Known rows, with every way that one mark hangs from another
fivup(vibemu): [-1.81  1.29  1.23 -0.18  0.37 -0.73 -1.33 -1.73 -1.93  1.13 -0.18  0.93
  3.89 -0.10 -2.74 -0.30 -0.19 -0.42  1.41  1.28 -1.31  1.24  0.13  0.21
  0.05  0.04]
voredo(kuvug): [ 1.42  0.73 -0.20 -0.46  0.33  0.41  0.74 -0.63 -1.23  2.08 -0.85  0.56
  2.25  1.54 -1.50 -0.16 -0.48 -0.94  0.78  0.89 -0.78  0.82  0.32  0.19
 -0.32  2.33]
kuvug(mave(vibemu) voredo vuzi): [ 1.41  2.55  1.45 -0.55 -0.61 -0.31  0.05 -0.88 -0.79 -0.82 -0.60  0.66
  0.64  0.73 -1.47  0.73  2.58  1.01 -0.09  1.08 -1.47  1.56 -1.07  0.28
  0.35  1.29]
voredo(kuvug(kiko(vibemu) refop)): [ 1.10 -0.63 -1.52 -0.34 -0.28  0.79  0.47  0.45 -1.10  1.58 -0.97  0.69
  0.56  3.30 -1.08  0.32  1.81 -1.18 -0.14  1.32 -0.73  0.39  0.82 -0.87
  0.43 -0.26]
kuvug(fola kiko mave(vibemu) refop vuzi): [ 1.22  1.88  1.26  1.88 -0.04 -0.07  0.82  1.18 -0.09 -2.31 -1.17  1.99
 -0.66  2.30 -1.22  0.78  4.62  0.63 -2.29  0.06 -1.03  2.49 -0.68 -1.73
 -0.26 -1.03]
voredo(kuvug(fola kiko mave refop vuzi)): [ 2.57  1.42 -0.31  1.30  0.02  0.44  2.62  1.27  0.18 -0.65 -1.71  0.81
 -1.40  3.16 -0.31  0.38  2.75 -0.44 -1.80  0.10 -0.49  2.02 -0.26 -1.51
 -0.48  0.06]
vuzi(kuvug(fola kiko)): [ 0.82 -0.52  1.16  1.06  0.75 -0.45  0.76 -0.04 -1.27  0.14 -0.98  0.81
 -0.52  0.87 -1.33  0.16  1.50  0.29  0.83  0.48 -0.76  2.18 -0.67  0.53
 -0.75  1.91]
voredo(kuvug(vuzi)): [ 2.64  2.39 -0.36 -0.68  0.09  0.36  1.79 -0.76 -1.65  1.77 -1.25 -0.14
  2.59  1.75 -1.65 -0.13 -0.20 -1.00  0.75  0.90 -1.29  1.52  0.01  0.30
 -0.36  2.46]
kuvug(fola kiko mave refop voredo vuzi): [ 2.05 -0.06  1.27  1.43 -0.39 -0.45  1.96  0.35 -0.11 -2.30 -1.56  0.96
 -4.14  1.12 -0.24  1.00  3.70  0.62 -2.88  0.43 -0.78  3.15 -1.60 -1.68
  0.33  0.97]
voredo(kuvug(fola kiko mave vuzi)): [ 3.02  2.31  0.18  0.93  0.40 -0.03  2.65  0.79  0.15 -0.79 -1.45  1.53
 -0.15  3.12 -0.28  0.23  2.48  0.30 -1.23  0.14 -0.62  1.99 -0.26 -0.73
 -0.55  0.26]
vuzi(kuvug(mave(vibemu) refop voredo)): [-0.36 -0.72  0.37  0.27 -0.71  0.18 -0.43  0.39 -0.62  0.48 -0.69 -0.95
 -2.09  0.50 -1.23  0.94  2.32 -0.02  1.12  1.10 -0.58  0.56 -0.83  0.26
 -0.30  1.56]
kiko(kuvug(mave)): [ 1.41 -0.63  0.73  0.24  0.68  0.35 -0.64 -1.00 -1.13  1.04 -0.38  0.81
  0.89  1.21 -0.81  0.40  1.59 -0.70  0.44  0.00 -0.77  0.36 -0.03 -1.15
 -1.62  0.47]
vuzi(kuvug(fola kiko(vibemu) mave refop voredo)): [-0.14 -1.84  0.35  0.97 -0.33 -0.13  0.43  1.30 -0.09 -0.92 -1.07 -0.22
 -3.98  1.75 -0.51  1.08  3.91  0.79 -0.33  0.64 -0.38  1.57 -0.73 -0.83
  0.27  0.17]
fivup(vibemu(fola kiko(kuvug(refop)))): [-4.26  0.01  1.72  0.29  0.21 -1.88 -0.59 -2.17 -2.33  1.51  0.29  0.75
  4.04 -0.09 -1.80 -0.16 -0.07 -1.30  0.76  1.57 -1.27 -0.40  0.54 -0.56
  0.66 -1.33]
fivup(vibemu(fola mave(kuvug(refop)))): [-3.89  2.08  1.64  0.73  0.11 -1.88 -0.41 -2.14 -1.04  1.22  0.53  0.34
  4.32  0.24 -1.15  0.30 -1.62 -1.25  0.37  0.82 -1.02 -0.19  0.36  0.09
  0.39 -1.34]
vibemu(fivup kiko mave(kuvug(fola))): [-2.92 -0.32  3.56  2.70  2.33 -1.58  1.01 -3.97  0.06  0.79  0.47  2.41
  4.29 -2.71 -0.35 -0.16 -2.96 -0.83 -0.77  0.48 -0.82 -0.06 -0.27  0.84
  2.20 -2.02]
mave(kuvug(refop vuzi)): [ 1.68 -0.28 -0.47  0.08  0.68  0.99  0.86 -0.98 -2.09  2.06 -0.93 -0.50
  1.87 -0.02 -1.28  0.31 -0.04 -1.93 -0.41  0.90 -1.38  1.64 -0.70 -0.72
 -1.27  2.13]
vibemu(fivup): [-1.44  0.44  1.47  0.58  0.83  0.01 -0.40 -2.80 -1.37  1.32 -0.18  1.16
  3.27 -1.15 -2.01  0.07 -1.48 -0.64  0.37  0.98 -1.05  1.17 -0.25  1.12
  0.59  1.05]
mave(kuvug(kiko(vibemu(fivup)) vuzi)): [ 0.95  0.18 -0.25 -0.27  1.19  0.58  0.63 -1.38 -1.75  1.10 -0.34  0.89
  2.94  1.31 -0.64  0.59  1.06 -0.82 -0.37  1.54 -1.48  0.81 -0.27  0.30
 -0.26 -1.04]
fola(kuvug(kiko mave refop voredo vuzi)): [ 2.87 -1.43 -0.56 -0.26 -0.27  0.50  0.72 -0.63 -1.04 -0.25 -1.37 -0.18
 -2.29  1.79  0.41  0.01  2.91 -0.64 -1.05  1.94 -0.26  1.54 -1.57 -0.68
  0.48 -0.61]
vibemu(fivup fola kiko mave(kuvug)): [-4.50  1.14  3.22  2.03  1.24 -2.45  1.01 -4.88 -0.59  1.21  1.15  2.23
  5.65 -2.25  0.23 -0.08 -3.59 -1.46 -0.51  0.95 -0.94 -1.16  0.29  1.67
  2.13 -1.71]
fivup(vibemu(kiko)): [-2.61  0.41  1.90  0.21  0.70 -1.31 -1.08 -2.61 -2.15  1.15 -0.02  1.79
  4.51 -1.21 -2.51 -0.78 -0.44 -0.57  1.45  1.66 -1.47  0.92  0.30  0.31
  1.07 -0.88]

Rows
[ 0.43 -1.59  0.60  0.43 -0.90  0.25 -0.44 -0.82 -0.44  0.12 -0.73  0.31
 -2.33 -0.25 -0.77  0.69  1.52 -0.36 -1.00  0.74 -0.55  1.59 -0.77 -0.94
  0.18  2.05] -> kuvug(mave refop voredo)
[ 2.30 -1.84 -0.38 -0.10  0.27  0.52  1.35 -0.91 -1.91  1.06 -0.94 -0.17
 -0.97  0.68 -0.07  0.86  1.20 -1.40 -1.32  1.79 -1.10  1.33 -1.31 -0.51
 -0.42  1.66] -> mave(kuvug(kiko refop voredo vuzi))
[ 1.33 -1.98 -0.18  0.86 -0.75  0.09  0.37 -0.02 -0.61 -0.12 -1.02 -0.23
 -4.02  1.00  0.02  0.75  2.64 -0.37  0.36  1.09 -0.29  1.21 -0.94  0.24
 -0.47  1.05] -> vuzi(kuvug(kiko mave refop voredo))
[ 0.16  1.00 -0.56  0.43 -0.72  0.10  0.59  1.00  0.04  0.20 -0.49  1.59
  0.22  3.76 -0.25  0.68  2.72 -0.70 -0.92  1.05 -0.26 -0.44  0.63 -0.58
 -0.38 -0.95] -> voredo(kuvug(kiko mave(vibemu(fola)) refop))
[ 0.15  0.49  0.82 -0.28 -0.75 -0.28  0.31 -0.18 -1.31  0.39 -0.50 -0.88
 -0.44  1.89 -0.87  1.40  2.84 -0.46 -0.61  0.84 -1.15 -0.14 -0.76 -1.34
 -0.51  0.63] -> kiko(kuvug(mave(vibemu(fola)) refop voredo vuzi))
[-2.15  1.85  3.07  1.34  1.19 -2.25  0.29 -2.81 -1.36  0.46 -0.10  0.99
  4.30 -0.36 -1.81 -0.35 -0.63 -0.50  0.97  0.34 -1.51  0.49  0.00 -0.39
  1.49 -2.60] -> fivup(vibemu(kiko(kuvug(fola vuzi)) mave))
[ 1.00 -0.26  0.25 -1.88  0.02  0.09 -0.19 -0.96 -2.47  1.57 -0.63 -1.17
  1.44  1.89 -1.92  0.94  2.03 -0.09  0.91  1.35 -1.95  0.45 -0.31 -1.05
  0.52  0.81] -> kiko(kuvug(voredo vuzi) vibemu)
[ 2.57 -0.63 -0.04 -0.10 -0.93 -0.05  1.22 -1.31 -2.17  0.06 -1.39  0.11
 -2.03  0.78 -0.93  0.65  1.85 -0.85 -1.17  1.66 -1.43  2.50 -1.30 -0.27
  0.80  2.32] -> kuvug(kiko refop voredo vuzi)
[-1.45  1.06  2.60  2.05  1.81 -1.29  1.32 -4.81 -0.83  1.23  0.25  1.56
  4.95 -2.42 -0.22 -0.25 -3.02 -1.54 -0.12  0.79 -1.36  0.01 -0.33  1.57
  2.08 -2.04] -> vibemu(fivup kiko mave(kuvug(vuzi)))
[ 1.73 -0.42  1.24  0.76 -0.27 -0.54  2.01 -0.17 -1.34 -1.05 -1.66  0.36
 -2.73  0.67 -1.21  0.83  2.28  0.19 -2.29  1.02 -1.21  3.36 -1.64 -1.24
  0.97  2.51] -> kuvug(fola kiko refop voredo vuzi)
[-2.89 -2.80  2.62  1.99  1.25 -0.78  0.60 -2.11 -0.28  0.34 -0.27  1.01
 -0.34 -1.80 -0.53  0.59  0.48 -0.47 -1.43  0.94 -0.55 -0.08 -0.71 -1.00
  1.72 -1.28] -> vibemu(fivup kiko(kuvug(fola mave refop voredo)))
[-0.12 -0.93  0.23  0.26 -0.22 -0.20 -0.03 -0.60 -0.43 -0.25 -0.46  0.11
 -1.89  1.42 -0.22  0.97  2.67  0.67  1.02  1.43 -0.56  0.46 -0.50  1.06
  0.51 -1.01] -> vuzi(kuvug(kiko(vibemu(fivup)) mave voredo))
[-0.64  0.10  1.02  1.45  0.69 -0.24  0.36  0.43  0.02 -0.89 -0.67  0.92
 -0.58  1.73 -0.75  0.61  2.89  0.98  0.45  0.30 -0.51  1.31 -0.21  0.23
 -0.11 -1.44] -> vuzi(kuvug(fola kiko(vibemu(fivup)) mave))
[-3.86  1.54  2.33  0.79  0.14 -2.63  0.68 -3.12 -1.39  0.85  0.40  0.38
  4.04 -0.97 -0.83  0.01 -1.60 -1.18  0.15  1.51 -1.36 -0.20 -0.10  0.45
  1.80 -1.66] -> fivup(vibemu(fola kiko mave(kuvug(refop voredo vuzi))))
[-1.17 -1.08  2.22 -0.41  0.76 -0.72 -1.20 -1.64 -2.01  1.27  0.22  1.79
  3.04 -0.13 -2.04  0.15  1.37 -0.03  0.82  1.87 -1.45 -0.64 -0.18 -0.05
  1.13  0.31] -> mave(vibemu(kiko(kuvug(voredo))))
[ 1.74 -0.72 -1.03  0.20 -0.22  0.63  1.02  0.01 -1.05  1.57 -1.13  0.91
 -0.08  2.51 -0.73  0.19  0.86 -1.55 -0.40  1.10 -0.47  0.72  0.34 -0.56
 -0.13  0.96] -> voredo(kuvug(kiko refop))
[-0.24 -1.63  0.43  0.34  0.94  0.19  1.54  0.04 -1.01  0.19 -0.86 -0.09
 -0.57  0.73 -0.55  1.43  1.85 -0.18 -2.28  1.68 -1.07  1.31 -1.21 -1.12
  0.73 -0.15] -> mave(kuvug(fola kiko(vibemu(fivup)) refop voredo vuzi))
[-0.69  0.44 -0.03 -1.02 -1.05 -0.32  0.18 -0.14 -1.39  0.55 -0.42 -1.42
  0.04  2.64 -0.86  1.48  3.18 -0.39 -0.51  0.88 -1.44 -0.04 -0.01 -1.95
  0.15 -0.19] -> kiko(kuvug(mave refop voredo vuzi) vibemu(fola))
[-3.69  3.45  2.44  0.47 -0.32 -2.52 -0.69 -2.88 -1.20  0.58  0.53  1.09
  5.15  0.21 -1.88 -0.11 -1.62 -0.38  1.22  0.62 -1.27  0.43  0.54  0.79
  0.94 -0.82] -> fivup(vibemu(fola mave))
[-1.90  2.01  2.38  2.31  0.65 -0.39  1.00 -0.25  0.05 -1.43 -0.80  1.38
  1.45 -0.38 -1.87  0.42  2.37  0.29 -1.84  0.10 -1.21  1.85 -0.62 -1.18
  1.08 -1.34] -> kuvug(fola mave(vibemu(fivup kiko)) refop vuzi)
[-1.78  0.47  0.90  1.26 -0.12  0.51 -1.38 -0.52  0.03  0.05 -0.18  1.32
  1.22  0.38 -1.68  0.72  1.84 -0.41 -0.62  0.61 -0.68  0.46  0.05 -0.40
  0.16 -1.01] -> kuvug(mave(vibemu(fivup)) refop)
[ 0.33  1.92  0.04  1.08  0.25 -0.16  2.49  0.22 -0.15  0.14 -1.30  0.22
  0.93  2.92 -0.99  0.69  1.20 -0.51 -1.23  0.36 -0.99  1.23  0.19 -0.88
  1.45 -1.55] -> voredo(kuvug(fola kiko(vibemu(fivup mave)) refop vuzi))
[-2.42  0.39  1.72 -0.69 -0.17 -1.31 -0.24 -1.62 -2.17  0.83  0.04  0.87
  3.59  0.10 -1.69 -0.29  1.10 -0.36  0.08  2.56 -1.28 -0.12 -0.49  0.37
  1.79  0.39] -> mave(vibemu(fola(kuvug(refop voredo vuzi)) kiko))
[ 0.79  2.99 -0.61 -0.04 -0.37 -0.09  1.88 -0.23 -0.28 -0.08 -0.67  1.03
  1.91  3.86 -0.12  0.55  2.18 -0.15 -0.47  1.00 -0.89  0.31  0.64  0.22
  0.25 -2.01] -> voredo(kuvug(kiko(vibemu(fivup fola)) mave vuzi))
[-0.47 -1.73 -0.34  0.23  0.42  0.28 -0.75 -1.59 -0.95  1.02 -0.50  0.56
  1.42  1.76 -0.48 -0.20  0.96 -1.13 -0.15  1.75 -0.34  0.17 -0.13 -0.17
  1.76 -3.13] -> fola(kuvug(kiko(vibemu(fivup mave)) refop))
[-4.45  0.79  2.72  1.11  0.64 -1.97  0.44 -4.09 -1.76  1.05  0.61  2.30
  5.01 -2.23 -1.30 -0.41 -2.05 -0.87 -0.06  1.63 -1.25  0.12  0.28  1.50
  1.87  0.27] -> vibemu(fivup fola kiko)
[ 1.52  0.22 -0.92 -0.77  0.08  0.43  0.42 -0.05 -1.19  1.35 -0.75  1.39
  1.77  3.28 -1.04  0.10  1.46 -0.44  0.42  1.48 -0.88  0.34  0.83 -0.08
  0.34 -0.16] -> voredo(kuvug(kiko(vibemu)))
[ 0.12 -0.45  1.66  0.83  0.27 -0.50  0.73  0.21 -0.12 -0.41 -0.92 -0.30
 -2.32 -0.15 -0.97  0.61  1.57  1.01  0.65  0.41 -0.42  2.01 -1.22  0.17
 -0.45  2.70] -> vuzi(kuvug(fola mave voredo))
[-4.30  1.01  3.09  1.52  0.95 -2.59  0.64 -5.06 -0.69  0.96  0.79  1.76
  5.44 -1.64  0.02 -0.81 -3.16 -1.18  0.16  1.53 -0.57 -0.88  0.05  1.86
  3.18 -2.52] -> vibemu(fivup fola(kuvug) kiko mave)
[ 0.54 -1.55  1.97  0.42  0.80 -0.41  0.22 -0.22 -0.32 -0.10 -0.60  0.52
 -1.56  0.74 -0.71  0.99  2.02  0.57 -0.89  0.21 -0.50  0.82 -0.98 -1.80
 -0.58  1.39] -> kiko(kuvug(fola mave voredo))
